Known rows, with every way that one mark hangs from another:
gelezo(kuno(lora neza) sabem): |  2.19 | -2.68 |  0.19 | -0.93 |  5.38 | -1.73 | -2.84 |  2.40 |  0.02 | -0.36 | -0.71 |  2.43 | -1.83 | -4.06 | -1.30 |  1.81 |  0.52 | -3.18 | -0.98 | -2.07 |  1.79 |
gelezo(sabem): | -0.41 | -3.07 |  1.06 | -1.95 |  2.99 | -0.28 | -1.84 |  2.39 | -0.06 |  0.63 | -0.84 |  2.09 |  0.47 | -1.44 | -1.22 |  3.35 | -0.44 | -6.08 | -1.65 | -0.24 |  2.21 |
kuno(davefi(sabem(neza(nelil))) gelezo lora): |  4.15 | -1.22 |  1.05 | -1.71 |  5.13 | -1.97 | -1.90 |  4.31 | -0.07 |  1.21 | -1.18 |  0.52 | -3.13 | -2.02 | -0.56 | -2.01 |  1.84 | -4.99 |  0.71 | -0.64 |  0.93 |
nelil(davefi(sabem) neza): | -1.31 | -1.85 |  4.88 |  0.04 |  1.82 |  1.04 | -3.42 |  3.88 | -0.09 |  2.87 | -0.31 |  2.34 | -2.15 | -1.52 | -0.50 |  1.33 |  2.53 | -2.26 | -2.46 |  0.25 |  0.85 |
gelezo(kuno(davefi lora neza(nelil)) sabem(fuman)): |  0.70 | -2.30 |  1.73 | -0.70 |  6.40 | -1.97 | -4.01 |  3.58 | -0.18 | -0.13 | -0.12 |  1.97 | -2.53 | -2.64 | -0.81 |  2.83 |  0.03 | -4.30 |  0.06 | -1.67 |  0.73 |
neza(nelil(davefi)): | -2.80 | -2.22 |  2.63 | -1.74 |  1.06 |  0.53 | -3.01 |  2.90 | -0.63 |  2.10 | -0.81 |  0.80 | -2.38 | -1.00 | -1.79 |  1.65 | -0.20 | -2.10 | -0.30 |  1.08 |  0.89 |
gelezo(kuno(neza) sabem): |  0.50 | -3.03 |  1.06 | -0.40 |  4.48 | -1.33 | -3.12 |  2.35 |  0.12 |  0.41 | -0.41 |  2.24 | -0.64 | -3.85 | -0.91 |  3.54 | -0.05 | -3.83 | -1.12 | -1.84 |  1.86 |
neza(nelil): | -1.38 | -2.55 |  1.70 | -1.29 |  1.36 |  0.39 | -2.39 |  2.71 | -0.54 |  1.92 | -1.14 |  1.29 | -3.21 | -0.62 | -2.26 |  2.28 | -1.99 | -2.66 |  0.03 |  0.58 |  0.93 |
lora(kuno(davefi gelezo neza)): |  0.62 | -1.64 |  1.59 | -0.73 |  4.05 | -1.32 | -2.67 |  3.19 | -0.18 |  2.54 | -2.49 | -0.13 | -2.57 | -5.12 |  0.47 |  2.43 | -0.62 | -1.95 | -0.51 | -0.07 |  0.52 |
gelezo(kuno(davefi lora)): |  1.43 | -2.16 |  0.96 | -0.93 |  3.34 | -0.34 | -3.88 |  2.95 |  0.01 |  0.85 | -0.98 |  0.94 | -1.08 | -0.48 | -0.95 | -0.66 | -0.62 | -2.10 | -0.68 | -2.45 |  1.76 |
farag(davefi(sabem(fuman)) neza(nelil)): | -3.80 | -3.16 |  4.04 | -0.04 |  0.73 |  0.37 | -4.75 |  3.72 | -1.01 |  3.50 |  0.94 |  4.01 | -1.90 |  0.15 | -1.04 |  2.80 |  0.21 | -5.72 | -0.44 |  0.18 | -1.35 |
farag(neza): | -2.30 | -2.99 |  2.84 | -0.58 |  0.44 |  0.86 | -2.83 |  3.29 | -0.61 |  3.08 | -1.05 |  3.33 | -1.75 |  0.34 | -1.14 |  3.25 |  0.57 | -2.06 | -0.96 | -0.37 |  0.89 |
davefi(sabem(fuman neza(nelil))): | -0.43 | -2.78 |  3.67 |  0.36 |  1.59 | -0.30 | -3.10 |  3.28 |  0.04 |  1.54 |  0.37 |  2.80 | -2.02 |  1.95 | -1.47 |  2.06 |  0.37 | -5.74 | -1.23 | -0.19 | -0.36 |
sabem(fuman neza(nelil)): | -1.52 | -2.80 |  3.67 |  0.18 |  2.08 | -0.12 | -4.16 |  3.65 | -0.25 |  1.75 | -0.50 |  3.14 | -3.56 |  3.19 | -1.84 |  1.83 |  0.84 | -3.25 | -0.37 |  0.11 | -1.16 |
farag(davefi(sabem) neza(nelil)): | -3.15 | -3.30 |  3.44 | -0.19 |  0.46 |  0.42 | -4.09 |  3.31 | -1.03 |  3.78 |  0.65 |  3.63 | -1.40 | -0.49 | -1.14 |  2.48 | -0.07 | -5.36 | -0.39 | -0.04 | -0.59 |
farag(neza(nelil(davefi(sabem(fuman))))): | -4.09 | -2.62 |  4.05 | -0.44 |  0.65 |  0.73 | -3.56 |  3.61 | -0.91 |  3.35 |  0.03 |  3.37 | -2.83 |  0.33 | -1.21 |  4.07 |  1.02 | -2.50 | -0.46 |  0.80 | -0.04 |
gelezo(kuno sabem(davefi fuman neza(nelil))): |  0.64 | -3.69 |  2.23 |  0.59 |  4.42 | -0.96 | -5.14 |  2.22 |  0.27 |  1.15 |  0.75 |  2.93 | -0.42 |  1.17 | -0.93 |  3.37 |  0.45 | -4.69 | -0.41 | -1.01 | -0.16 |
kuno(davefi gelezo lora neza(nelil)): |  3.51 | -0.75 |  1.35 | -2.08 |  5.89 | -2.60 | -1.74 |  4.97 | -0.47 |  1.02 | -2.50 | -0.66 | -5.85 | -5.91 | -0.78 | -1.38 |  1.63 | -1.60 |  2.13 | -0.27 |  0.41 |
davefi(sabem(neza)): |  0.92 | -3.03 |  2.80 |  0.14 |  1.05 | -0.19 | -2.17 |  2.76 |  0.24 |  1.71 | -0.28 |  2.27 | -0.18 |  1.12 | -1.23 |  0.97 |  0.73 | -5.52 | -1.82 | -1.02 |  1.00 |
nelil(davefi(sabem(fuman)) neza): | -2.01 | -1.69 |  5.49 |  0.12 |  2.07 |  0.99 | -4.12 |  4.28 | -0.07 |  2.53 |  0.03 |  2.75 | -2.72 | -0.86 | -0.42 |  1.72 |  2.83 | -2.56 | -2.52 |  0.50 |  0.07 |
neza(nelil(davefi(sabem))): | -2.47 | -2.22 |  2.91 | -1.38 |  0.99 |  0.37 | -2.74 |  2.83 | -0.53 |  2.08 | -0.25 |  0.91 | -2.01 | -1.05 | -1.66 |  1.86 | -0.17 | -3.37 | -0.58 |  1.05 |  0.92 |

Rows:
| -0.48 | -2.29 |  2.41 | -0.26 |  2.60 | -0.47 | -2.84 |  2.81 | -0.21 |  2.55 | -2.30 |  0.09 | -1.29 | -2.86 |  0.11 |  2.92 | -1.70 | -1.98 | -1.27 | -0.62 |  0.76 |  lora(kuno(davefi neza))
|  3.56 | -1.04 |  0.81 | -2.39 |  7.33 | -3.10 | -1.35 |  4.68 | -0.47 |  0.51 | -2.07 | -0.10 | -4.93 | -6.64 | -0.61 |  0.24 |  1.71 | -3.76 |  1.92 | -0.12 |  0.98 |  kuno(davefi gelezo(sabem) lora neza(nelil))
|  0.01 | -2.85 |  3.66 |  0.29 |  1.45 | -0.23 | -3.17 |  3.35 |  0.26 |  1.26 |  0.19 |  2.82 | -0.85 |  2.11 | -1.08 |  1.52 |  1.15 | -5.99 | -1.87 | -0.69 | -0.12 |  davefi(sabem(fuman neza))
|  0.35 | -3.41 |  4.51 |  0.71 |  1.52 |  0.00 | -5.00 |  3.26 |  0.17 |  2.25 | -0.42 |  1.75 | -2.13 |  4.13 | -1.27 |  0.87 |  1.26 | -2.90 |  0.28 |  0.35 | -2.08 |  sabem(davefi fuman neza(nelil))
| -1.27 | -3.07 |  3.35 | -0.41 |  1.28 | -0.16 | -4.54 |  3.32 | -0.22 |  1.83 |  0.44 |  2.48 | -0.22 |  0.77 | -1.10 | -0.08 |  0.47 | -6.73 | -1.25 | -0.59 | -0.96 |  farag(davefi(sabem(fuman neza(nelil))))
|  2.18 | -2.88 |  1.64 | -0.32 |  5.57 | -1.78 | -4.38 |  2.62 |  0.08 | -0.15 |  0.00 |  2.01 | -2.61 | -2.60 | -1.15 |  2.24 |  0.60 | -3.10 |  0.11 | -1.04 | -0.21 |  gelezo(kuno(lora neza(nelil)) sabem(davefi fuman))
| -0.04 | -2.03 |  1.16 | -0.99 |  4.82 | -1.17 | -3.22 |  2.84 | -0.11 |  2.26 | -1.48 |  1.29 | -1.28 | -2.44 |  0.49 |  3.43 | -0.55 | -4.63 | -1.05 |  0.23 |  0.58 |  lora(kuno(davefi gelezo(sabem(fuman neza))))
|  0.16 | -2.29 |  1.48 | -0.92 |  5.82 | -1.78 | -4.11 |  2.98 | -0.23 | -0.43 |  0.13 |  2.73 | -3.26 | -3.51 | -1.32 |  2.61 |  1.15 | -3.10 | -0.53 | -1.00 |  0.41 |  gelezo(kuno(lora neza(nelil(davefi))) sabem(fuman))
| -1.54 | -2.43 |  3.73 | -0.97 |  0.61 |  0.28 | -3.12 |  3.02 |  0.04 |  1.84 | -0.19 |  1.28 |  0.74 |  0.17 | -0.62 |  0.21 |  2.82 | -4.00 | -2.17 | -0.10 |  1.07 |  nelil(davefi(sabem(neza)))
| -1.41 | -3.09 |  2.10 |  0.04 |  4.63 | -0.97 | -4.88 |  2.56 | -0.03 |  0.85 |  0.83 |  3.64 | -1.12 |  0.35 | -1.10 |  3.61 |  0.97 | -4.73 | -0.99 | -0.94 |  0.46 |  gelezo(kuno sabem(fuman neza(nelil(davefi))))
|  0.62 | -1.86 |  1.24 | -0.95 |  5.02 | -1.72 | -2.36 |  3.03 | -0.17 |  2.18 | -2.16 |  0.29 | -1.91 | -5.63 |  0.58 |  3.56 | -0.60 | -3.45 | -0.64 |  0.02 |  0.91 |  lora(kuno(davefi gelezo(sabem) neza))
|  0.49 | -1.76 |  1.16 | -0.92 |  3.51 | -0.79 | -2.65 |  2.66 | -0.08 |  2.59 | -1.52 |  0.39 | -1.15 | -3.31 |  0.44 |  2.55 | -1.38 | -4.25 | -1.18 |  0.13 |  0.99 |  lora(kuno(davefi(sabem) gelezo))
|  3.36 | -0.95 |  0.32 | -2.91 |  5.01 | -1.45 | -2.09 |  4.37 | -0.17 |  0.80 | -2.21 | -0.18 | -2.85 | -3.01 | -0.44 | -2.27 |  1.46 | -3.44 |  0.60 | -0.63 |  1.40 |  kuno(davefi gelezo lora)
|  0.77 | -1.95 |  2.01 | -0.25 |  3.56 | -1.09 | -4.01 |  3.05 | -0.19 |  0.49 | -0.36 |  1.71 | -4.00 | -2.94 | -1.54 |  0.22 |  0.87 | -0.74 | -0.43 | -1.40 |  0.19 |  gelezo(kuno(lora neza(nelil(davefi(sabem(fuman))))))
| -3.25 | -3.20 |  4.06 | -0.18 |  0.49 |  0.45 | -4.78 |  3.81 | -0.68 |  3.10 |  0.70 |  4.00 | -0.32 |  0.31 | -0.49 |  2.02 |  1.23 | -5.99 | -1.40 | -0.55 | -1.02 |  farag(davefi(sabem(fuman)) neza)
|  2.20 | -2.99 |  0.60 | -0.47 |  5.54 | -1.44 | -3.53 |  2.67 |  0.10 |  0.54 | -0.26 |  2.50 |  0.27 |  0.21 | -0.73 |  0.96 |  0.70 | -4.95 | -0.87 | -2.69 |  2.05 |  gelezo(kuno(davefi lora) sabem(neza))
|  0.53 | -2.98 |  2.77 |  0.18 |  1.21 | -0.21 | -2.14 |  2.70 |  0.02 |  1.95 | -0.09 |  2.30 | -1.34 |  0.99 | -1.60 |  1.54 |  0.00 | -5.32 | -1.15 | -0.49 |  0.77 |  davefi(sabem(neza(nelil)))
|  2.76 | -1.06 |  0.43 | -2.69 |  6.47 | -2.88 | -1.44 |  3.89 | -0.55 |  0.08 | -1.75 |  0.99 | -5.97 | -7.74 | -1.32 | -0.04 |  3.30 | -1.94 |  1.08 |  0.87 |  0.51 |  kuno(gelezo(sabem) lora neza(nelil(davefi)))
|  0.57 | -1.57 |  2.30 | -0.33 |  4.17 | -1.52 | -2.92 |  3.41 | -0.04 |  2.28 | -1.69 |  0.28 | -2.54 | -4.75 |  0.66 |  2.93 | -0.40 | -3.50 | -0.82 |  0.01 | -0.02 |  lora(kuno(davefi(sabem(fuman)) gelezo neza))
|  3.47 | -1.06 |  1.64 | -1.67 |  5.42 | -2.01 | -2.60 |  4.69 | -0.09 |  0.91 | -0.88 |  0.94 | -3.63 | -1.42 | -0.44 | -1.69 |  2.20 | -5.27 |  0.68 | -0.44 |  0.18 |  kuno(davefi(sabem(fuman neza(nelil))) gelezo lora)
| -0.87 | -3.25 |  1.91 | -1.18 |  3.23 | -0.59 | -2.34 |  2.54 | -0.23 |  1.38 | -0.44 |  2.60 | -0.31 | -0.04 | -1.39 |  2.97 |  0.97 | -5.49 | -1.06 |  0.04 |  1.46 |  gelezo(sabem(neza(nelil(davefi))))
| -3.91 | -2.72 |  3.43 | -0.77 |  0.51 |  0.89 | -3.21 |  3.38 | -1.00 |  3.59 | -0.56 |  3.00 | -2.73 | -0.09 | -1.37 |  3.53 |  0.86 | -1.42 | -0.25 |  0.68 |  0.54 |  farag(neza(nelil(davefi)))
|  0.34 | -1.78 |  0.92 | -0.72 |  3.79 | -1.29 | -2.46 |  2.46 | -0.41 |  2.44 | -2.21 |  0.89 | -4.73 | -5.77 | -0.65 |  3.04 | -1.11 | -0.87 | -0.28 |  0.91 |  0.00 |  lora(kuno(gelezo neza(nelil)))
| -2.24 | -2.29 |  4.39 | -0.88 |  0.87 |  0.22 | -3.81 |  3.43 |  0.06 |  1.51 |  0.11 |  1.62 |  0.26 |  0.77 | -0.54 |  0.55 |  3.18 | -4.31 | -2.20 |  0.06 |  0.27 |  nelil(davefi(sabem(fuman neza)))
| -2.87 | -2.14 |  3.32 | -1.35 |  1.20 |  0.35 | -3.27 |  3.10 | -0.51 |  1.87 | -0.03 |  1.21 | -2.30 | -0.65 | -1.61 |  2.14 |  0.01 | -3.57 | -0.63 |  1.18 |  0.37 |  neza(nelil(davefi(sabem(fuman))))
|  0.62 | -2.28 |  0.05 | -1.09 |  4.22 | -1.05 | -2.50 |  1.88 | -0.16 |  2.07 | -1.65 |  2.02 | -2.02 | -3.46 | -0.31 |  3.19 | -0.49 | -3.49 | -1.44 |  0.56 |  0.81 |  lora(kuno(gelezo(sabem(neza))))
| -0.12 | -2.02 |  0.26 | -1.45 |  4.32 | -0.91 | -2.88 |  2.11 | -0.19 |  1.68 | -1.48 |  1.91 | -2.31 | -3.84 | -0.23 |  3.87 | -0.88 | -3.72 | -1.49 |  0.91 |  0.53 |  lora(kuno(gelezo(sabem(fuman))))
|  1.49 | -2.02 |  1.64 | -0.33 |  3.99 | -1.12 | -3.65 |  3.40 | -0.22 |  1.01 | -1.22 |  0.55 | -3.20 | -2.51 | -1.17 |  0.01 | -0.56 | -0.96 |  0.42 | -2.22 |  1.04 |  gelezo(kuno(davefi lora neza(nelil)))
|  2.53 | -2.89 |  1.68 | -0.40 |  5.37 | -1.73 | -4.38 |  2.67 |  0.30 | -0.39 | -0.18 |  2.01 | -1.48 | -2.47 | -0.76 |  1.79 |  1.29 | -3.34 | -0.59 | -1.55 |  0.02 |  gelezo(kuno(lora neza) sabem(davefi fuman))
